Every row comes from one small tree of marks. The marks that hang from a mark follow it in brackets, in the order of their numbers. Every link used is in the known rows. Which tree was each row made from?
Known rows
K_434[K_844[K_534 K_545[K_907] K_677[K_289]]]: [  8   2  13  -7   6   7  21  30  -4 -23 -11 -11   3   6 -11   7 -25 -18
   3]
K_434[K_844[K_534 K_677]]: [ 18   5   7   2   6  15  24  24   2 -18  -6  -8  -6 -12 -17   6 -21 -19
   2]
K_844[K_534 K_545[K_289]]: [  5   4 -17   7   2  11  21  38 -18 -26  -5 -14 -27  31 -15  -2 -21 -14
 -10]
K_247[K_578[K_289]]: [ 18   3 -37   6   8   9  10  28   1 -14  -2 -16   9 -14 -23   3 -28 -23
  -6]
K_434[K_844[K_534 K_545[K_289[K_677]]]]: [ 23   2  -5  -2   4  23  17  30  -7 -23  -2 -18 -18  13 -16   7 -23 -17
  -4]
K_434[K_844]: [ 34  -5  -7   1   6  19  15  35  13 -15   3 -12  -3 -24 -19   8 -22 -25
  -1]
K_247[K_578[K_289[K_677] K_844[K_434 K_534]]]: [ 20   6 -41   4   8   8   9  24  -6 -15   0 -14   1  -1 -26   5 -25 -22
  -8]
K_289[K_677]: [ 29 -28 -35   2   8  14  13  34   9 -18   0 -10 -14   0 -27   6 -31 -23
 -10]
K_907[K_545[K_289[K_677]]]: [ 36 -38 -29   7   4  37  31  34  15 -12  -3 -13  -5  -7 -29   8 -10 -22
 -12]
K_247[K_578[K_844[K_534]] K_677]: [ 10  -2 -32  11  10   7  17  40   0  -9   1  -2  15  -6 -16   4 -13 -23
 -10]
K_545[K_289[K_677] K_907]: [ 37 -35 -29   0   6  30  30  42  12 -22  -2  -5  16  28 -24  13 -19 -20
  -8]
K_907[K_545]: [ 25 -27 -22   8   4  27  26  40  18 -11  -5  -9  -4 -29 -26   3 -12 -26
  -8]
K_434[K_844[K_545[K_289] K_677]]: [ 24   1  15  -1   6  12  27  22   2 -14  -3 -16  -4   3 -13   5 -16 -19
  -6]
K_578[K_289]: [ 32   0 -33   2   6   9  11  37   6 -17  -1 -13  -1 -17 -25   5 -28 -27
 -10]
K_844[K_434 K_534 K_545[K_289 K_907]]: [-10   5  -1   1   0  12  35  36 -11 -26 -14 -15 -13  25 -16   0 -18 -18
  -5]
K_578[K_844]: [ 42 -12 -30   8   6   4  11  48   9 -12  11   0  -5  -6 -21   5 -13 -27
 -12]
K_677[K_289]: [ 23 -27 -33   3   7  -2  10  45   7 -18   0 -12   1 -11 -19   9 -30 -24
  -2]
K_578[K_844[K_534 K_545 K_677]]: [ 16   4  -8   6   6  -5  18  36 -10 -17   1   0 -16  19 -15  -1 -13 -19
 -12]
K_907[K_545[K_289]]: [ 33 -31 -24  10   3  34  33  37  15 -11  -3 -12  -3 -14 -26   6  -6 -22
 -11]
K_844[K_534 K_545[K_289[K_677]]]: [  8  -3 -22   4   3  14  19  34 -18 -27  -5 -16 -29  37 -17   1 -25 -13
 -12]
K_434[K_844[K_677]]: [ 27  -3   8   1   7  13  24  24  12 -13  -2 -10   1 -21 -17   7 -19 -22
  -1]
K_545[K_289]: [ 34 -19 -27  11   4  19  27  37   6 -15   4 -11  -4   9 -21   6 -15 -20
 -11]
K_578[K_289[K_677] K_844]: [ 56  -8 -45  -2   9   9   2  37   4 -14   9  -7  -3  -1 -30  10 -24 -28
 -17]

Write each row's tree
[ 20  -4 -43   3  10  11   8  25   0 -15  -2 -18   6  -7 -26   5 -32 -22
  -8] | K_247[K_578[K_289[K_677]]]
[ 16  -2 -13   4   6 -10  14  37 -11 -18   0  -3 -11  19 -14   2 -16 -19
 -10] | K_578[K_844[K_534 K_545 K_677[K_289]]]
[ 35   8 -12  -5   8  -3  14  36  -1 -15   0  -3  11  11 -19   5 -15 -26
 -17] | K_578[K_289 K_844[K_545[K_907] K_677]]
[-27  11  23  -1   3  -3  41  23 -10 -24 -23  -8 -11  14 -14  -5 -19 -17
  -3] | K_844[K_434 K_534 K_545[K_907] K_677]
[ 22  -1  -2  -5   4  26  20  35  -3 -25  -4 -15  -6  18 -16   9 -23 -18
  -2] | K_434[K_844[K_534 K_545[K_289[K_677] K_907]]]
[ -5   6   5   7   4   2  33  22 -20 -23 -12 -10 -21  36 -12  -4 -17 -10
 -10] | K_844[K_534 K_545[K_289] K_677]
[ 13   4 -13   2   3   2  19  46  -4 -19   0  -3 -11  10 -18   1 -14 -24
  -9] | K_578[K_844[K_434 K_534 K_545[K_907]]]
[ 18   4  17  -2   7   7  22  25   4 -15  -4 -14  -6  -8 -13   3 -20 -21
  -4] | K_434[K_844[K_545 K_677]]
[ 17  -2   3   0   7  10  20  25   1 -19  -7 -11  -3 -11 -16   9 -24 -18
   5] | K_434[K_844[K_534 K_677[K_289]]]
[  7  -7 -19   0   3  18  23  41 -13 -30  -9 -11 -12  45 -17   3 -24 -14
  -9] | K_844[K_534 K_545[K_289[K_677] K_907]]
[ 26  16 -14  -3   6   0  14  36 -10 -20  -3  -2   4  19 -19   4 -17 -22
 -14] | K_578[K_289 K_844[K_534 K_545[K_907] K_677]]
[ 19  -9 -29   9  10  -2  14  30   1 -10   3  -7  11  -2 -18   4 -19 -21
  -6] | K_247[K_578[K_844[K_677[K_289]]]]
[-28   2  18  -5   4 -11  36  26 -12 -25 -24 -12  -4  16 -13   0 -24 -17
   1] | K_844[K_434 K_534 K_545[K_907] K_677[K_289]]
[ 21   4 -34   0   9   3   7  25  -5 -13   1 -18   1   1 -24   3 -25 -24
 -13] | K_247[K_578[K_289[K_677] K_844[K_434 K_545]]]
[  4 -19 -33   7  12   1  17  38   5  -9  -5 -11  25 -16 -15   8 -24 -24
  -5] | K_247[K_578 K_677[K_289]]
[ 38  -8 -24   6   5   4  14  46  -1 -13  11  -6 -11  17 -17   3 -10 -24
 -17] | K_578[K_844[K_545[K_289]]]
[ 45  -4 -35  -9   8   7   3  42   0 -19   5  -8   3  18 -25   9 -23 -28
 -18] | K_578[K_289[K_677] K_844[K_545[K_907]]]
[ 31  -9 -18   3   5   4  20  37   0 -13   7 -10 -16  14 -21   4 -11 -25
 -17] | K_578[K_844[K_434 K_545[K_289[K_677]]]]
[ -7  -2  -6  -2   2  15  33  32 -11 -28 -14 -16 -16  32 -19   2 -21 -17
  -7] | K_844[K_434 K_534 K_545[K_289[K_677] K_907]]
[-12   3  22   1   5 -12  37  18  -1 -13 -14 -15 -16  -5 -16  -6 -17 -22
 -10] | K_844[K_434 K_545 K_677]
[ 17  -8 -31  10  11   5  18  40   6  -5   3  -2  20 -12 -17   5 -12 -25
 -12] | K_247[K_578[K_844] K_677]
[ 14   9  14   0   5  14  27  22  -7 -20  -7 -14 -12  11 -13   4 -18 -15
  -3] | K_434[K_844[K_534 K_545[K_289] K_677]]
